What can hang from each mark
z_625: z_306
z_272: z_671 z_706
z_944: z_282 z_625 z_671
z_306: z_625 z_961
z_671: z_272 z_387 z_944
z_706: z_944
z_416: z_104 z_961
z_961: z_306 z_416

Every row comes from one small tree of marks. The marks that hang from a mark follow it in brackets, in the order of their numbers. Every link used is in the known rows. Which tree was each row made from?
Known rows
z_306(z_625 z_961): [  6  -9   8   3  -1  -8  12  -9   1  -1  -1  -2  -7   5   7   6 -14 -14
   8   3   0   9  -6   1  -7  -5   6 -15  -3   7]
z_944(z_282 z_625): [ 10 -11   4   0  -8 -12  11  -6  -5   1   3  -4 -15  -2  11   4 -16  -1
  10  -6   4   8  -6  -6 -12  -4  13  -3  -7   3]
z_416(z_104 z_961(z_306)): [  0 -11   6  -2  -3  -6  11  -8   9   0   6 -12 -17   6   8   3 -12 -25
   5  -1   5  12 -13 -10 -14  -4   6 -19  -9   3]
z_671(z_387 z_944(z_282 z_625(z_306))): [  5 -14   4  -2  -8 -11   2  -8  -8   1  -2   1 -23 -15   5   0 -11   7
   1  -7  -8  10  -6 -14 -14   1  10  -4 -10   1]
z_306(z_625 z_961(z_416(z_104))): [  2  -8   6   1  -1  -7  11 -11   6  -4   3 -10 -10   7   3  -1 -13 -22
   8  -1   5  12 -13  -1 -12  -7   4 -17  -3   5]
z_272(z_671(z_387) z_706): [ -1 -21   7  -7   1  -8   1  -7  -8   1  -9 -14  15  -7   5  10 -13  10
   3   0   3  17  -1  -7 -14  -2  15  -4 -16   5]
z_306(z_961(z_416)): [  4 -11   5  -1   1  -8  13  -9   5  -3   4 -10  -2   9   4   6 -17 -26
   4  -1   2  13 -11  -3 -13  -8   7 -12  -2   5]
z_961(z_306(z_625) z_416(z_104)): [  1  -8   4   3  -1  -9   8  -9   4  -2   4 -15 -20  -1   4   3 -16 -24
   3  -1   6   9 -15  -6 -12  -4   3 -23  -7   3]
z_306(z_625 z_961(z_416)): [  5  -8   5   2   0  -8  11 -10   3  -3   3  -7  -9   5   3   2 -15 -21
   7   1   1  10 -10  -1  -9  -6   5 -14  -2   5]
z_706(z_944(z_282 z_625(z_306) z_671)): [  7 -14   2  -2  -9  -8   8  -8  -4   1  -2   0 -17 -11   7   4  -8  14
  14  -5   0  11  -7 -20 -14  -1  11  -8 -10   3]
z_706(z_944): [  4 -18   9   3  -3 -10   6  -5   4  -3  -5  -7  -2   5  11  14 -12  -2
  11  -2   0  12  -7 -11 -12  -5  14 -19  -8   5]
z_416(z_104 z_961): [  0 -14   9  -3  -3  -7  10  -7  11  -1   4 -12  -7  11  10   4 -10 -20
  10  -2   7  13 -11  -8 -14  -6   9 -17  -8   6]
z_671(z_387 z_944(z_282 z_625)): [  6 -15   4  -2  -8 -10   0  -6  -7   1   0  -1 -15 -11   7   0 -12   8
   0  -8  -4  10  -5 -11 -16   0  14  -4 -10  -1]
z_944(z_671(z_272(z_706) z_387)): [ -4 -17   6 -10   2  -5   2  -6  -5   3  -7  -7  23 -13   3  11 -11  11
   1   1  -6  17  -1 -13 -16  -2  15 -11 -12   2]
z_306(z_961): [  5 -13   7   0   0  -8  13  -9   3  -1   1  -5  -1   8   8   9 -15 -19
   6   1   0  12  -8  -2 -10  -7   8 -13  -4   6]
z_706(z_944(z_625 z_671(z_272))): [  3 -17   2  -2  -5  -5   5  -6   0   2 -10  -3   1 -11   7   8  -8  17
  10  -3  -3  15  -6 -20 -15  -4  16 -20  -8   1]
z_416(z_961(z_306(z_625))): [  4  -8   5   1  -3  -7  11  -8   4   1   5  -6 -21   1   8   5 -12 -20
   5   3   1   7  -8  -8  -8  -2   5 -19  -8   4]
z_961(z_416(z_104)): [  1 -14   7  -1   0 -10   9  -7   7  -3   3 -18  -3   8   7   6 -15 -24
   6  -3   7  13 -14  -6 -15  -7   9 -18  -6   5]
z_944(z_282): [  8 -12  10  -1  -4 -12   9  -5  -1   0   5  -4  -5   5  10   9 -15  -6
   7  -3   5   8  -6  -2 -12  -3  12  -3  -8   4]
z_944(z_625 z_671): [  7 -16   1  -3  -4  -7  11  -6  -5   3  -1  -6  -3  -7  10   9 -12  -6
   8   0   4  11  -4 -13 -12  -4  11 -15  -8   4]
z_944(z_282 z_625(z_306) z_671): [  9 -11   2  -5  -7  -9  12  -8  -8   4   2   0 -17 -12   6   4 -11   3
   9  -3   3   9  -6 -14 -12  -1   8  -4  -9   4]
z_625(z_306(z_961)): [  4 -12   8   0   1  -9  15 -11   2  -1  -2  -3  -9   4   7   9 -15 -19
   7   2  -4  12  -9  -6  -8  -5   3 -15  -5   9]
z_272(z_671(z_387) z_706(z_944)): [ -2 -23   7  -5  -1  -7  -2  -7  -5  -1 -13 -13  14  -8   5  10 -10  22
   7  -2   1  19  -2 -13 -16  -2  18  -7 -17   3]
z_625(z_306): [  4 -14   9   1   1 -12  12  -8   1   0  -3  -6  -9   1  10  13 -15 -16
   7   2  -3  11  -8  -8  -7  -4   5 -18  -8   9]
z_961(z_306(z_625) z_416): [  4  -8   3   3  -1 -10   9  -8   0  -1   4 -11 -19  -3   5   7 -18 -23
   1   2   2   7 -11  -6  -9  -3   4 -21  -6   3]
z_272(z_671 z_706): [  1 -18   7  -4   1  -9   8  -8  -4   1 -10 -13  13  -1   6  12 -14  13
   5   1   5  16  -5  -6 -11  -4  15  -7 -14   6]
z_272(z_671): [  6 -19   8  -2   1  -9   6  -6  -2   2  -5 -11   3   1   9  12 -13  -3
   4   2   9  14  -6  -5 -12  -5  11 -12 -12   5]
z_671(z_272(z_706) z_944(z_282 z_625)): [  1  -9   3  -2  -7  -9   6  -8  -4   3 -12   1  -1 -11   2   1 -14  37
   1  -9 -11  13  -9 -13 -15  -3  19  -4  -7  -1]

Which tree is each row?
[  1 -12   5  -2   0  -7  11 -10   8  -4   4 -13  -4  10   4   2 -15 -27
   7  -3   5  15 -14  -3 -15  -8   6 -14  -3   5]	z_306(z_961(z_416(z_104)))
[  0  -8   6   0  -3  -6  10  -9   7   1   5 -10 -23   4   7   1 -10 -20
   7   1   5   9 -12  -8 -11  -3   4 -21  -9   4]	z_416(z_104 z_961(z_306(z_625)))
[  1 -14   9  -4  -3  -9  -5  -5  -2   2  -4   1   1 -10   3   4 -11  16
  -4  -5  -9  13  -6 -10 -18   0  16  -6  -9  -4]	z_671(z_272 z_387 z_944(z_282))
[  3 -13   3   1  -4  -8   5  -7   1   3 -12  -1  -5  -9   6   5 -13  15
   0  -4 -10  13 -10 -14 -13  -4  15 -20  -5   0]	z_671(z_272 z_944(z_625))
[  7 -12   3   2  -9  -9  11 -11  -1  -2  -2   1 -23  -4   7   0 -11   7
  15  -7  -4  11  -9 -14 -12  -3   9  -6  -6   4]	z_706(z_944(z_282 z_625(z_306(z_961))))
[ -1 -19   1  -4  -5  -5   4  -7  -6   0  -9  -8   7 -12   6   8  -9  18
   9  -4  -4  16  -2 -19 -15  -2  17 -10 -12   3]	z_272(z_706(z_944(z_625 z_671(z_387))))
[  8 -11   4   1  -8 -12   9  -9  -4   1  -4   2 -24  -8   6   2 -13  10
   4  -7  -5   9 -10 -12 -11  -1   9  -7  -8   3]	z_671(z_944(z_282 z_625(z_306)))
[ -2 -15   3   0  -4  -7   7  -8   0   0 -15  -7   8  -7   6   8 -13  26
  10  -5 -10  16  -7 -16 -12  -5  19 -16  -8   3]	z_671(z_272(z_706(z_944(z_625))))
[ -2 -21   7  -6   0  -8  -1  -8  -6   2 -13 -10  12 -10   3   8 -11  22
  -2  -2  -2  18  -4 -10 -16  -1  16  -6 -16   2]	z_272(z_671(z_387 z_944) z_706)
[  1 -17   8  -6  -4  -5  -4  -4  -3   1  -2   0   7 -11   4   7  -6  19
   7  -4  -2  14  -3 -16 -20   0  16  -7 -12  -3]	z_706(z_944(z_282 z_671(z_272 z_387)))
[  8 -15   2  -2  -9  -8   6  -6  -4   1   0  -1 -10  -7   8   5  -8  15
  13  -6   4  11  -6 -17 -16  -2  15  -7  -9   0]	z_706(z_944(z_282 z_625 z_671))
[ -1 -17   9  -3   0  -8  -4  -5   0   2  -9  -2   5  -9   4   8 -12   7
  -5  -2 -12  14  -6 -11 -16  -1  14 -18  -9  -1]	z_671(z_272 z_387 z_944)
[  3 -14   2  -3  -8  -7   9  -8  -6   1  -5  -4   1  -8   5   6 -10  28
  13  -7   0  14  -5 -16 -15  -2  18  -2 -11   2]	z_272(z_706(z_944(z_282 z_625 z_671)))
[  0 -11   6  -2   1  -8  14 -13   7  -4   1 -10 -12   5   3   3 -14 -26
   7  -1   0  15 -15  -7 -12  -7   1 -17  -4   8]	z_625(z_306(z_961(z_416(z_104))))
[  1 -17   2  -3  -3  -9   8 -12  -7   2 -17  -7  -4 -13   3   5 -12  28
   2  -3  -4  17  -9 -15 -11  -2  12  -9 -13   5]	z_272(z_671(z_944(z_625(z_306))) z_706)
[ -5 -16   8  -5   1  -7  -2  -7  -2   1 -14  -4  15 -11   2   9 -12  21
  -5  -3 -15  17  -5 -12 -16  -1  18 -13 -10   0]	z_671(z_272(z_706) z_387 z_944)
[  2 -17   1  -7  -3  -4   2  -5  -7   5  -5  -5   6 -17   6   6 -11   3
   2  -1  -4  14  -1 -16 -16  -2  14 -15  -9   0]	z_944(z_625 z_671(z_272 z_387))
[  6 -14   2  -8  -7  -8   5  -8 -11   3   3  -1 -15 -18   5   2 -10   1
   7  -3   0  10  -2 -16 -15   2   8  -1 -11   3]	z_944(z_282 z_625(z_306) z_671(z_387))
[ -4 -16   9  -5  -3  -7  -2  -6  -3  -1  -8  -5  13  -9   3   7 -12  26
   6  -6 -10  16  -3 -13 -17  -1  20  -5 -11   0]	z_671(z_272(z_706(z_944(z_282))) z_387)
[  2 -11   5  -1   2  -9  14 -12   4  -3   1  -7 -11   4   3   6 -16 -26
   5   0  -3  13 -12  -7 -10  -6   2 -15  -3   8]	z_625(z_306(z_961(z_416)))
[  6 -18   2   0  -6  -6   7  -6  -1   1  -5  -5  -5  -7  10   9  -9   7
  12  -3   2  13  -6 -18 -14  -3  14 -18  -9   3]	z_706(z_944(z_625 z_671))
[ -5 -16   8  -6   2  -8   1  -6  -3   1  -9  -9  19  -8   5  11 -15   8
   1  -1 -10  16  -2  -9 -13  -3  16 -11 -10   3]	z_671(z_272(z_706) z_387)
[  4 -12   0   1  -4  -9  12 -13   2  -1  -5  -3 -21  -5   3   0 -14  -7
   1  -5  -8  13 -14 -13 -11  -5   5 -16  -3   4]	z_671(z_944(z_625(z_306(z_961(z_416)))))
[  1 -19   8  -7  -2  -8  -3  -8  -8   2  -8  -6   8 -10   1   4 -11  29
  -1  -5   1  16  -4  -9 -18   1  17   4 -16   0]	z_272(z_671(z_387 z_944(z_282)) z_706)
[  0 -17   7  -8   2  -5   0  -4  -3   4  -3  -5  15 -11   5  11 -10  -2
   0   2  -3  15  -1 -12 -17  -2  13 -15 -10   1]	z_944(z_671(z_272 z_387))
[ -5 -18   3  -3  -3  -6   0  -7  -3   0 -13  -8  10 -14   5   7 -12  23
   7  -5 -13  17  -3 -17 -14  -2  20 -13 -10   2]	z_671(z_272(z_706(z_944(z_625))) z_387)
[ -3 -13   8  -2   0  -9   5  -8   2   2 -15  -3  13  -5   3  10 -14  25
  -2  -3 -13  16  -9 -11 -13  -4  17 -16  -8   2]	z_671(z_272(z_706) z_944)
[  4 -18   2   0  -6  -7   9  -9  -2   1  -7  -3 -12 -10   8   9  -8   6
  13  -2  -2  13  -7 -21 -12  -2  10 -20  -9   5]	z_706(z_944(z_625(z_306) z_671))
[  4 -18   3   0  -5  -9   1  -6  -5   1  -5  -5 -11 -11   9   5 -13   0
  -1  -4  -7  11  -5 -13 -14  -1  13 -15  -9   1]	z_671(z_387 z_944(z_625))
[  4 -16   0  -1  -5  -5  11 -11  -1   0  -6   0 -13  -9   6   5  -8   3
  12  -2  -3  14  -8 -19 -12  -3   8 -17  -7   5]	z_706(z_944(z_625(z_306(z_961)) z_671))
[  1 -17   1  -2  -6  -6   9  -8  -3   0  -9  -8   6  -8   7  10 -10  20
  12  -4  -2  15  -5 -18 -13  -3  17 -13 -10   4]	z_272(z_706(z_944(z_625 z_671)))
[  5 -14   3   3  -5 -11  10  -9  -1   1  -9  -1 -20  -8   8   6 -13   2
   2  -3  -8  11 -10 -15  -9  -3   8 -19  -7   5]	z_671(z_944(z_625(z_306)))
[  3 -17   1  -6  -3  -7   6  -8  -9   3  -2  -5  -9 -17   7   6 -10  -9
   5   0  -3  12  -2 -18 -12   0   7 -14 -11   5]	z_944(z_625(z_306) z_671(z_387))
